Each row comes from the steps of one walk. Every step used is in the known rows, and no mark comes twice. Write the walk behind each row, first mark first.
(in the rows, 128 means zero)
Known rows:
tivi, pabur, nobusov: [147  75 123 138  91 146  86 100 147 105  99 140  91 119 141 126 142 155
 111 133  98 142 148 133 142 140  91 209 105 172 218 183 135 160  93 159
  56 111 175 104 119  97  85 110 112 132 147 134 112 115 134 114  86 120
 156 106]
mani, nalop, nobusov, pabur: [187 139 113 115 172 109 134  93 129 104 158 161 133 144 153 141 114 170
 146 123 113 113 162  98  59  90 121 126 198  94  98 172 125 138 151 107
 122 177 154 140 120 133 180 117 126  88  93 101 181 115 100 122 149 145
 138 150]
tivi, pabur, nobusov, nalop, gigu: [105 110 114 156  82 134 154  87 105  91 109 120  30  93 119 150 139 117
 119 137  72 179 139 103 127 113 115 143  61 182 162 178 126 131 124 181
  66  94 191  67  83  81  91 110 118 129 139 104 143 140 116 131   7 113
 151  95]
pabur, nobusov, nalop: [100 136  97 133  81 101  90 125  97 120  95 112  59 140 126 117 100 129
 109 136 133 166 124 121 127 146 103 127 103 170 177 146 141 134 141 176
 118 103 179 104  96  92  89 102 117 155 117 112 144 154 189 107  50 136
 197 136]
tivi, pabur, nobusov, nalop: [101 100  97 149  67 133 116 104 110 118  97 135  59 121 127 118 121 124
 115 132 109 176 127 119 146 125  94 184  83 180 175 181 154 135 108 181
  89  98 191  79 101  91  64 116 119 152 120 123 138 147 166  99  22 129
 174 115]
gake, gigu, nalop: [124 165 155  89 132 152 159 129 126 109 136 132 157 110 118 112 145 121
 136 140 129 134  92 114 130 161 110 136 153 115 119 106 111 129 138 101
 125 103 144 135 167 162 169 186 144 149 173 160 143  95 134 158 162 113
 120 121]
tidup, nalop, nobusov: [138  80 118 170 135 101 124 115 159 162 154 199 159 173 150 173 128 182
 118 126 140  87 157 173 148 154 192 138 201 113  77 150 120 116 149 130
 143 169  64 163  98 140 152  93 141  90  68  72 128 103 117 142 140 116
 121 148]
gigu, nalop, bote: [128 177 119 113 146 106 176 148 103 130 144 107 118 133 135 107 133 122
 134 161 156 132 105 163 158 157 121 120 151 105 136  80 139 137  85 103
 155  92  87 125 154 130 130 142 114 165 192 120 170 141 113 139 182  83
 153 138]
tidup, nalop, gigu, gake, nobusov, pabur: [120  72 129 166 104 171 139 118 177  85 139 122 174 107 132 159 118 155
 118 121 105  59 163 113 141  82 130  95 142 122 103 131 101 112 116 166
 114 110  95 173 154 145 159 135 152  50  48 132 158 134 160  99 177 159
  39 127]
masuf, nalop: [121 122 114 116 125 114 141 159 122 139  99 122 171 154 130 104 125 135
 150 153 100 133 106 150 121 154 154 101 168 145 120 115 134 139 105 130
 128 141 146 122 123 112 114 128 105 140 142 133  93 111 108 163 164  98
 120 137]
nobusov, nalop, masuf: [108 170 111  77  99 101 152 119  66 152 104 191  75 119 113 138 108 147
 108 145 118 178  96 108 157 112 156 135 145 173  55 122 172  86 144 144
 151 140 132 112  82 128 112 129 114 173 151 122 133 152 116 145 102 105
 138 144]
nobusov, gake: [188 122 114 113 104 124 101 138 109 146 116 146 126 101 124 148 106 125
 134 109 114 130 125 126 121 142 104 152 131 126 152 151 153 114 107 126
 155 133 151 110  89 131 110 110 126 148  97 152  80 150 124 112 102 108
 148 139]
masuf, nalop, gigu, gake, nobusov, pabur: [108 113 126 142 135 161 152 143 147  86 122  88 168  86 125 102 132 116
 154 139  64 105 136 129  94  82 118  57 110 137 107 134 100 136  83 144
 108 132 126 142 149 124 149 150 119  69  97 159 132 130 136 121 200 167
  28 116]
gigu, nalop: [148 156 109 120 124 116 164 135 104 148 126 144 160 120 121 108 133 147
 119 147 119 145  93 136 140 164 105 122 165 129 113 117 133 130  96 105
 136 120 127 116 136 147 144 156 119 156 161 134 162 120 129 148 165 100
 159 129]
duzi, nalop, masuf: [127 119 105  95 151 102 131 116 134 173 114 207 142 143 124 151 110 191
  91 140 142 141 136 110 201  74 209 136 176 165  56 105 134  86 142 119
 123 154 105 132  94 153 101 111  95 138 168  95 125 103  76 162 142  86
  98 145]
tivi, pabur, nobusov, gake, gigu, nalop: [144 129 152 127  76 200 128 100 107 114 141 114  80  70 134 116 152  65
 126 108 110 157 137  81 109 122  39 208  66 130 172 181  93 123  94 136
 108  79 199  86 138 120 123 168 152 150 152 169 114 112 124  88  59 167
 130  86]
pabur, nobusov: [130 113 117 128 101 124  65 127 139 118  98 117  97 138 136 132 128 158
 113 135 121 139 140 134 129 162 104 152 130 165 216 141 133 151 126 164
  97 116 151 133 104 107 103  99 112 141 133 121 123 125 162 125 112 130
 182 118]
nobusov, gake, gigu, nalop, bote: [144 190 152  87 139 150 171 148  90 117 166  92  93 101 126 111 132  58
 159 131 166 117 115 119 121 134  89 152 108  78 131  90 118 115 108  96
 179  74 117 125 168 143 156 159 143 166 168 151 116 144 109 111 142 117
 123 127]
masuf, nalop, nobusov, pabur, tivi: [144  80 103 161 136  91 126 145 144 104 122  98 153 187 126 107 105 126
 170 152 126 136 115  92  78 108 149  75 136  79  70 152 135 174  99 122
 131 196 134 144 116 112 143 139 105 116  67  88 151 119 126  86 156 175
 118 138]
duzi, nalop, nobusov: [147  94 100 158 187  71 114 115 160 184 145 195 164 154 130 154 121 174
 118 127 148 116 163 171 183 107 225 130 179 124  84 138 103 121 147  97
 110 170  72 150  88 149 133  81 110 103  99  68 142  95 105 164 130 102
 103 159]
duzi, nalop: [139  97  98 136 155 100 115 136 167 166 116 163 182 154 120 140  95 178
 121 135 149 117 137 139 193 112 192 120 171 143 120 104 130 122 140 121
 100 129 117 128 121 143  96  99 103 132 124 104 124 109 112 162 129  84
 113 161]
satuv, bote: [174 120 124 100 114 139 123 143 125 136  99 165 182 122 149 145 120 163
 158 165  97 161 120 189 122 138 172 113 177 126 171 146 156 117 132  90
  81 159 155 104 115 142 111  86  95 156 141 126  88 139 127 137 141 125
 101 119]
pabur, tivi: [161  85 123 133 117  98 108 148 148 131 100 100 170 174 109 124 113 134
 114 142 144 139  80  97 124 163 132 127 111 124 142 108 160 167 127 122
 124 160 135 126 146 128 109 138 119 158 107 127 116 138 147 112 130 105
 182 123]
duzi, nalop, nobusov, gake, gigu: [149 101 135 125 180 121 108 113 160 166 165 181 145 123 125 165 114 111
 142  95 156 105 169 122 147  80 183 157 133  98  77 151  88 100 177 100
 139 156 109 150 105 162 156  92 144 107  69 104  95  91 101 140  91 143
  71 150]
gake, nobusov, nalop, duzi: [ 45 179 144 103 115 141 103 134 124 141 108 134  91 134 122 104 127 157
 111 130 158 141  97 208 160 141 149 106  99 143 135  97 204 138 173 117
 134 160 132 126  97 108  91 119 117 147 136 158 129 153 184 137 109 142
 160 167]
mani, nalop, gigu, gake, nobusov: [136 141 151 126 164 150 158 120 143 147 151 126 166 104 129 126 170 100
  86 103  73 119 123 102  87  96  94  83 135 169 110 111  77 130 175  94
 121 154 112 107 164 149 166 127 143  66 136 147 141 115 101 168 176 116
 108 105]
tidup, nalop, gigu, gake, nobusov: [ 99  82 142 178 108 154 152 130 173 141 143 136 182 124 127 161 154 132
  84 116 113  76 144 140 154 125 145 100 133 157  93 111  89 112 146 146
 125 127  52 155 150 153 146 121 154  53  76 135 132 121 136 133 171 127
  71 111]
masuf, nalop, bote, satuv: [110 110 120 124 143  92 167 184 128 154  70  67 123 191 141 103 113  88
 160 144 145 112 145 186 159 172 175  97 149 135 155  79 114 122  83 138
 148 129 117 149 119 111  80  83 103 178 180 103  98 165  60 134 130  84
 130 143]
mani, nalop, nobusov: [171 144 124 106 175  90 138 106 126 156 157 183 134 158 150 135 150 154
 115 113 114 132 134 132  87 134 139 125 204 120  87 142 112 133 183  82
 142 200 115 125 121 138 169 107 135  96 131  96 156  99  78 161 144 107
 157 136]
gake, gigu, nalop, bote: [110 182 154  89 166 143 170 140 120  96 156  92 123 120 129 103 152  93
 159 160 168 115 104 155 140 155 130 140 142  97 143  77 115 142 121 100
 139  74  98 152 196 147 163 166 138 161 209 150 146 115 120 146 178 102
 112 129]
duzi, nalop, nobusov, pabur, tivi: [162  50  90 178 174  74  92 118 184 137 137 123 176 186 115 146  79 165
 135 145 173 111 147  84 158  60 190 103 126  85  72 140 126 158 125 107
 116 180 107 157 116 133 127 109 107 114  54  55 179 114 140  88 120 159
 111 153]
gake, nobusov: [133 124 153  97 132 136  76 134 180 132 117 150 158  93 118 140 146 162
 109 134 129 112 121 154 158 150 110 168 142 152 177 136 136 148 146 121
  99 149 126 167 119 133 116  94 121 141 113 182 126 110 148 131 185 128
 124 148]
mani, nalop, tidup: [135 154 127 142 178  93 139 106 130 153 149 183 171 140 140 146 153 168
 115  93 111 129 134  84  55 115  96  90 157 136 124 125 154  98 172 113
 132 161 165 113 141 114 106 137 137 103 153 112 118 120  85 187 182 104
 175 120]

Write each row's walk:
[ 77 196 169  80 143 179 150 131 112 111 134 108 119 133 130  82 148 148
 156 138 146 137  88 178 126 161 156 108 135  95 116  72 173 138 144  84
 143 116 122 131 158 153 166 202 130 141 211 159 126 104 143 167 149 122
 140 137] -> gake, gigu, nalop, duzi
[127 110 105 131 180  89 135 154 163 153 131 117 147 174 134 135 100 143
 137 154 189  96 149 166 216 108 201 127 149 120 139  66 131 127 119 118
 121 108  69 133 144 133  90  77  89 137 157  86 127 127 107 146 146  65
 107 169] -> duzi, nalop, bote
[130 114 137 125 126 151  88 146 150 149 122 143 193 109 124 102 151 134
  83 113 119 107 114 174 157 141 104 155 129 150 150 129 126 150 131 123
 128 135  83 145 161 150 121 127 133 103 101 180 110 129 173 123 195 134
 113 126] -> gigu, gake, nobusov
[185 163 108 141 128  95 144 123  78 187 164 174 118  91 133 137 139 110
 123 105 109 157 131 150 115 138  98 137 144  93  59 174 106 112  95  81
 188 155 106 118  84 148 163 133 137 134 101 114 145 133 100 122 131 144
 153 129] -> gigu, nalop, nobusov, gake
[139  96 156 139 125 148 112 111 150 147 172 182 129 141 143 186 123 119
 140  93 154  77 168 121 112 129 160 166 155  87  76 161  90 102 172 124
 173 150  90 163 113 161 178 112 174  85  50 111  88  99 117 111  97 151
  88 130] -> tidup, nalop, nobusov, gake, gigu
[ 75 164 110 132 128 132 138 158 110 137 136  97 119 134 123  90 137  70
  92 129 175 123 109 196 179 112 119 132 101 142 133  89 136 133 125 131
 162  93  54 124 176 114  91 116 133 136 109 158 137 181 186 103 148 124
 120 145] -> gigu, gake, nobusov, nalop, bote
[142 163 151 104 137 140 175 153  88 143 118  67  97 119 124 122 111  32
 160 103 178 119 141 127 147 154  99 146  98  92 145  87  91  94  99 119
 174  85 129 150 147 145 135 132 153 191 175 145 117 171  80 102  80 123
 134 116] -> nobusov, gake, gigu, nalop, bote, satuv
[117 102 120 133 117 112 148 149 151 124 135 122 142 197 149 153 110 145
 135 152 186  67 141 162 179 161 173 146 177 104 133  79 140 126 124 140
 151  98  54 155 152 120 110 103 123 124 125  95 124 135 122 123 158  75
 127 156] -> tidup, nalop, bote
[ 90 106 127 141 103 147 125 141 150 133 115 139 133 204 153 133 117 200
 131 133 161  85 129 194 157 165 206 115 178 107 114  83 197 124 151 128
 153 134  87 133 124 125 112 136 119 100 137 107 102 134 142 145 133 102
 154 164] -> tidup, nalop, duzi
[121 122 108 154 127 126 192 156 102 138 111 104 166 126 123 100 149 104
 141 137  50 137 109 138 102 135 166  44 139 152  77 102 100 123  88 132
 145 126  94  94 139 135 148 150 114  84 136 121  94 139  93 173 165  92
  72  95] -> masuf, nalop, gigu, gake
[113 184 149 107 120 157 123 140  98 103 155  60  45 117 141 109 134  47
 146 129 175 132 147 111 112 138  63 161  70 101 194 115  88 125 112 133
 165  64 125 115 150 108 132 136 137 163 180 143 124 134 138  89 113 152
 150 114] -> pabur, nobusov, gake, gigu, nalop, bote
[102 175 158 133 161 128 145 107 126 117 162 161 174  99 117 129 168 145
 140 111 125 130 114 100  92 146  96 108 130 115 116 126 139 100 142 121
 125 107 154 145 166 144 141 186 162 127 183 141 132 101 115 184 195 131
 123  99] -> gake, gigu, nalop, tidup
[ 96 109  93 187  73 146 161 100  80 107 114  99  63 104 122 113 146  92
 102 120  61 173 131 113 126 104 109 130  45 185 139 165 118 125  93 181
  88  74 154  51 111  97 101 141 127  94 121 112 138 162 146 118  18 122
 130  77] -> tivi, pabur, nobusov, nalop, gigu, gake
[177  77 115 135 119 110  94 133 152  81  98  81 160 164 111 120  78 155
 147 147 146 128 102  74 111 113 111 116 117 100 149 128 179 177 105 135
 116 147 157 133 135 117 119 150 114 147  87 123 150 146 175  71 131 151
 156 143] -> nobusov, pabur, tivi
[143  75 124 162 113 154  71 145 163  95 113  79 196 143 107  98 104 119
  97 131 144 106 105  89 129  90  76 125  92 109 143 129 141 183 106 126
 118 141 123 150 184 133 122 163 129 108  53 174 146 155 208  44 179 184
 113 121] -> gigu, gake, nobusov, pabur, tivi
[ 93 132 116 158 156  94 134 145 132 142 122 164 181 136 131 129 147 162
 142 115  94 129 127 121  87 138 142  74 149 136 116 123 164 104 110 150
 134 148 156 125 119 103  80 128 118 118 145 121  87 118  93 186 202 120
 119 118] -> masuf, nalop, tidup
[132 165 154 104 164 131 157 103 126 126 168 159 139 108 123 121 168 131
 143 142 126 138 120 152 116 149 145 142 166  93  78 144  86 132 147  86
 124 141 101 162 146 163 202 160 152 125 148 135 164  77 120 161 164 139
 108 123] -> gake, gigu, nalop, nobusov
[ 91 127 140 135 131 150 161 153 139 142 119 104 167  96 124 102 170  98
 118 129  62 123 118 146 114 121 142  58 111 159 105 109  84 131 111 130
 121 143  94 127 140 131 143 134 124  81 126 151 106 121 118 161 197 126
  51 101] -> masuf, nalop, gigu, gake, nobusov
[151  91 157 114  85 198  81  99 142  89 121 131  73  82 135 141 138  89
 136 102 111 135 158  86 101 112  61 239  62 146 217 198 115 131 118 166
  88  96 197 100 122 115 107 127 146 133 121 172  62 111 132  91  41 158
 117  97] -> tivi, pabur, nobusov, gake, gigu
[178  75 123 153 143  91  87 120 154 103 130 119 144 168 121 131  97 164
 147 146 140 127 124 103 103 114 141 120 134  71 111 159 160 169 121 117
 121 183 126 158 109 123 154 127 119 121  54 100 172 130 147  70 139 170
 143 138] -> nalop, nobusov, pabur, tivi
[110 198 166  90 115 178 144 135  88 120 141 103 100 116 130  97 135 106
 156 108 150 138  97 155 101 145 114 117 105  88 108  94 172 116 131  87
 179 119 144 103 129 149 153 189 144 144 176 168 102 137 127 140 111 147
 138 134] -> nobusov, gake, gigu, nalop, duzi
[112 136 102 133 125  78 167 159  87 149  79  90  79 170 118 127  82  85
 137 129 172 132 129 179 187 164 159 128 124 138 155  87 151 111 118 161
 150 105 121 143 105 108  78  78 129 199 138  96 138 205 115 112  50  85
 177 156] -> nobusov, nalop, bote, satuv
[ 87 198 153 106  96 184  95 129  89 106 127  76  44 121 144  94 139  98
 140 104 154 153 124 137  89 148  84 130  63 110 158 114 144 127 131 118
 166  96 173 102 125 114 142 166 133 141 188 152 104 126 157 109  89 179
 174 124] -> pabur, nobusov, gake, gigu, nalop, duzi
[ 91 149 152 118 127 118 149 117 133 123 128 139  95  69  96 154 136 119
 113 129 103 147 110 128 141 121 128 106  92 171 129 126 123 119 166 145
 105 135 136 133  87 113 127  97 137 141 107 144 151 141 139 151 100 123
 121 141] -> gake, nobusov, nalop, gigu
[138 130 154 105 101 162  57 134 132  95 119 108  77 101 130 144 122  92
 139 101 132 126 148  92  87 144  79 179  80 145 217 158 105 128 147 164
 124 101 184 129 118 116 130 110 145 136 113 155  70 126 165  95  70 168
 140 110] -> pabur, nobusov, gake, gigu
[162 149 139 101 165 115 178 109 126 123 140 139 128 116 131 154 148 139
 128 125  75 137 121  80  73 123 139  78 156 158 122 111 109 119 173 111
 111 155 154  94 123 136 165 120 124 108 165 101 135 109  65 188 121  66
 147 115] -> mani, nalop, gigu
[156  84  87 148 181  84 109 103 170 127 144 183 161 146 137 152  85 207
 153 132 145 103 183 143 168  60 199 132 182  95  88 164 123 126 127 122
  92 161 122 159  88 141 144  87 101  90  65  71 168 112 122 123 140 142
  80 168] -> duzi, nalop, nobusov, pabur
[135 164 144 114  94 166 101 125 103 111 138 101  84  88 133 119 132  68
 127 107 128 147 134  78  92 142  46 160  77 131 167 150  88 116 117 142
 146  80 186 114 132 123 146 152 149 148 150 149 111 117 150 100  93 176
 152 100] -> pabur, nobusov, gake, gigu, nalop
[ 83 160 107 100  85 107 106 109  72 132  93 158  21 134 127 131 110 144
  90 143 128 194 122 104 140 110 126 140 111 193 110 147 159  96 150 179
 135 122 153 109  72  96  91 108 109 166 167 103 141 146 149 119  66 143
 173 119] -> pabur, nobusov, nalop, masuf
[105 180 147 163 122 134  99 110 106 121 160 130  92  81 128 139 149  95
 128  74 130 148 150  59  55 128  30 130  59 120 164 162 107  87 131 153
 148  82 192 117 128 117 115 153 164 133 160 136 106 126 138 129 127 197
 157  80] -> pabur, nobusov, gake, gigu, nalop, tidup
[144  78 147 164 127 150 106 133 160  83 123  62 178 113 105 127 125 114
 113 133 106 115 114  69 103  86  96  83  62 115 134 128 120 167 112 137
 103 149 115 148 160 132 151 152 136  91  60 153 161 147 172  70 164 180
  87 103] -> nalop, gigu, gake, nobusov, pabur, tivi
